Every row comes from one small tree of marks. The marks that hang from a mark follow it in brackets, in alphabetical order. Every link used is in the known rows. Which tree was each row made from?
Known rows
Z(L(J R S(N))): [ -0.1   4.5   7.0 -15.1  -0.5 -14.3   2.6 -27.3  11.0 -19.0  27.6  11.1
 -18.5   0.6   9.7]
S(N): [ -5.2   5.7  11.5  -8.4  -4.0  -6.0  -9.1  -5.1  -9.1 -14.5   5.0  10.2
  -1.4  -5.6   0.9]
L(R(M) S(N) Z): [ 21.3  15.5  16.7 -11.5  -0.2 -13.7  14.5 -19.0  16.4 -19.5  35.4  12.0
 -14.6   7.6  22.1]
L(J(K) R(M) S Z): [ 30.2   5.2   7.6 -24.0  -2.2 -24.2  30.9  -8.5  27.0   5.2  28.0  12.5
 -12.1  14.2  15.0]
Z(L(J(K) R(M(T)) S(N))): [ 16.5   4.1  14.1 -14.1  -3.3  -7.1  21.6   6.9  10.5 -23.0  45.4  15.4
 -11.5  11.5   6.9]
Z(L(R(M(T)))): [ 10.6  -2.0   0.0  27.8   3.3  -0.2   8.3   8.2   7.5 -30.2  27.7   1.4
  -1.8  11.0  19.9]
R(M): [  3.5   1.6   5.7   2.4   0.3 -13.1  16.1   7.8   0.3 -19.4   6.1   8.1
   8.3   2.3   3.4]
T(M(R)): [  1.3  -3.9  20.2  -3.4  -0.3  -2.0   1.3  16.6   4.2 -10.9 -14.0  26.2
   6.7   6.4   8.6]
Z(L(J R S)): [  7.5  -1.2   0.5 -11.0   0.0 -18.5   9.3 -25.5  17.4 -11.8  19.0   3.5
 -13.7   5.5  15.5]
J(K L(R S(N) Z)): [ 30.7  19.7  13.9 -56.2  -7.1  -1.9   0.5 -16.1   6.7   4.3  21.8   2.8
 -20.1  20.5  12.8]
J(K L(R(M(T)) S(N) Z)): [ 39.4  22.8  19.3 -39.4  -5.0   6.4  15.1  13.8  12.1 -15.0  44.0   6.9
  -9.1  27.3  15.9]
L(J(K) R(M(T)) S(N) Z): [ 27.0  11.3  20.2 -17.9  -3.8  -7.7  22.3   6.4  18.0  -8.5  47.8  17.0
 -10.9  13.5  14.3]
R(M(T)): [  8.3   3.4   9.7  10.7  -2.0  -3.3  13.6  24.8   1.2 -25.7  18.4   6.4
  13.4   4.3   8.8]
T(M): [  4.3  -0.9   8.2  -7.6  -8.7  -3.7 -11.8   6.1   1.1 -11.3  -8.9  18.2
   3.6   1.5   9.2]
M(T): [  7.6   1.3   8.2   4.2  -3.5   1.4  -5.9  16.5  -5.6 -16.1   6.8   2.4
   8.6   0.8  11.3]
Z(L(J R)): [ -6.0  -8.0  -8.3   9.2   3.9 -11.3   1.5 -17.9  11.6  -9.6   7.2   1.9
 -11.0   1.2  10.0]
L(J(K) R S(N)): [  6.7   8.1  12.3 -31.6 -11.7 -13.5  16.4 -16.6   3.9  -2.6  25.7  17.8
 -13.5   0.0   3.8]

Which tree is each row?
[ 18.6  22.5  12.4 -38.0  -2.7  -1.5  -2.5 -23.3   9.2 -10.1  25.2   0.6
 -16.7  17.6  18.5]
J(L(R S(N) Z))
[ 18.7  13.0  16.0 -18.7  -2.4 -10.3  -4.0 -29.8  10.3  -8.9  25.8   7.5
 -20.8   3.9  24.3]
L(R S(N) Z)
[  6.0  -1.7  -3.9  17.6   4.1 -11.6  10.2  -8.5   9.5 -23.7  15.2   3.3
  -8.2   6.5  14.1]
Z(L(R(M)))
[ 18.9  -5.0   0.4 -27.6  -5.2 -17.8  10.3 -18.3  13.4   2.7  15.5   4.6
 -17.2   8.1   9.6]
Z(L(J(K) R S))
[ 22.1   8.6  15.4 -35.6  -6.6 -13.4   6.2 -21.2  18.1   8.6  26.0  14.0
 -22.0   6.5  11.4]
L(J(K) R S(N) Z)
[ 26.0  17.5   3.3 -34.3  -1.4  -6.5   5.0 -22.3  13.6  -3.5  17.2  -4.9
 -12.8  22.9  24.1]
J(L(R S Z))
[ 17.0  -2.7  -2.0 -13.3   0.0 -10.2   5.4 -15.5  17.6  18.3   7.8   5.3
 -14.0   8.7  11.3]
L(J(K) R Z)
[ 17.2   6.2   4.2 -14.8   1.9 -20.1   9.6 -27.8  23.9   2.2  21.7   5.7
 -13.4   7.7  23.8]
L(J R S Z)
[ 22.8  16.4   1.7 -48.4 -12.2  -4.4  18.7  -7.7   1.7  -2.7  13.9   1.6
  -8.2  18.6   9.9]
J(K L(R S))
[ -2.9  13.2  11.1  -8.3  -3.4 -18.1  31.8 -13.1  11.7 -26.5  40.2  20.9
  -4.3   1.4   8.1]
L(J R(M) S(N))
[ 12.0  26.6  14.9 -17.6  -6.7   6.9  23.3  10.6   1.0 -39.3  46.8  10.5
   0.5  17.6  14.6]
J(L(R(M(T)) S(N)))
[ 10.0   1.4   9.7 -31.6  -6.1 -14.9   5.7 -20.6   8.8  -4.3  24.4  13.0
 -21.7   3.9   2.7]
Z(L(J(K) R S(N)))
[ 20.5  25.9  12.8 -31.5   3.0  -5.7  17.2 -14.2  16.2 -18.4  36.0   4.7
 -11.7  21.0  15.8]
J(L(R(M) S(N) Z))
[ 27.6  15.7   9.7 -51.1   0.4 -11.2  -2.4  -9.8  12.2   0.5   5.8  -6.6
  -4.9  20.2  13.2]
J(L(S Z))
[  8.2  11.6  14.2 -23.2  -9.8 -17.4  37.2  -5.3   9.4 -13.7  34.7  22.4
  -7.6   5.0   1.6]
L(J(K) R(M) S(N))
[  8.8   1.0   1.3  -3.1   3.1 -22.3  27.9 -16.0  20.6 -22.9  29.8   8.1
  -9.4   8.6  13.6]
Z(L(J R(M) S))
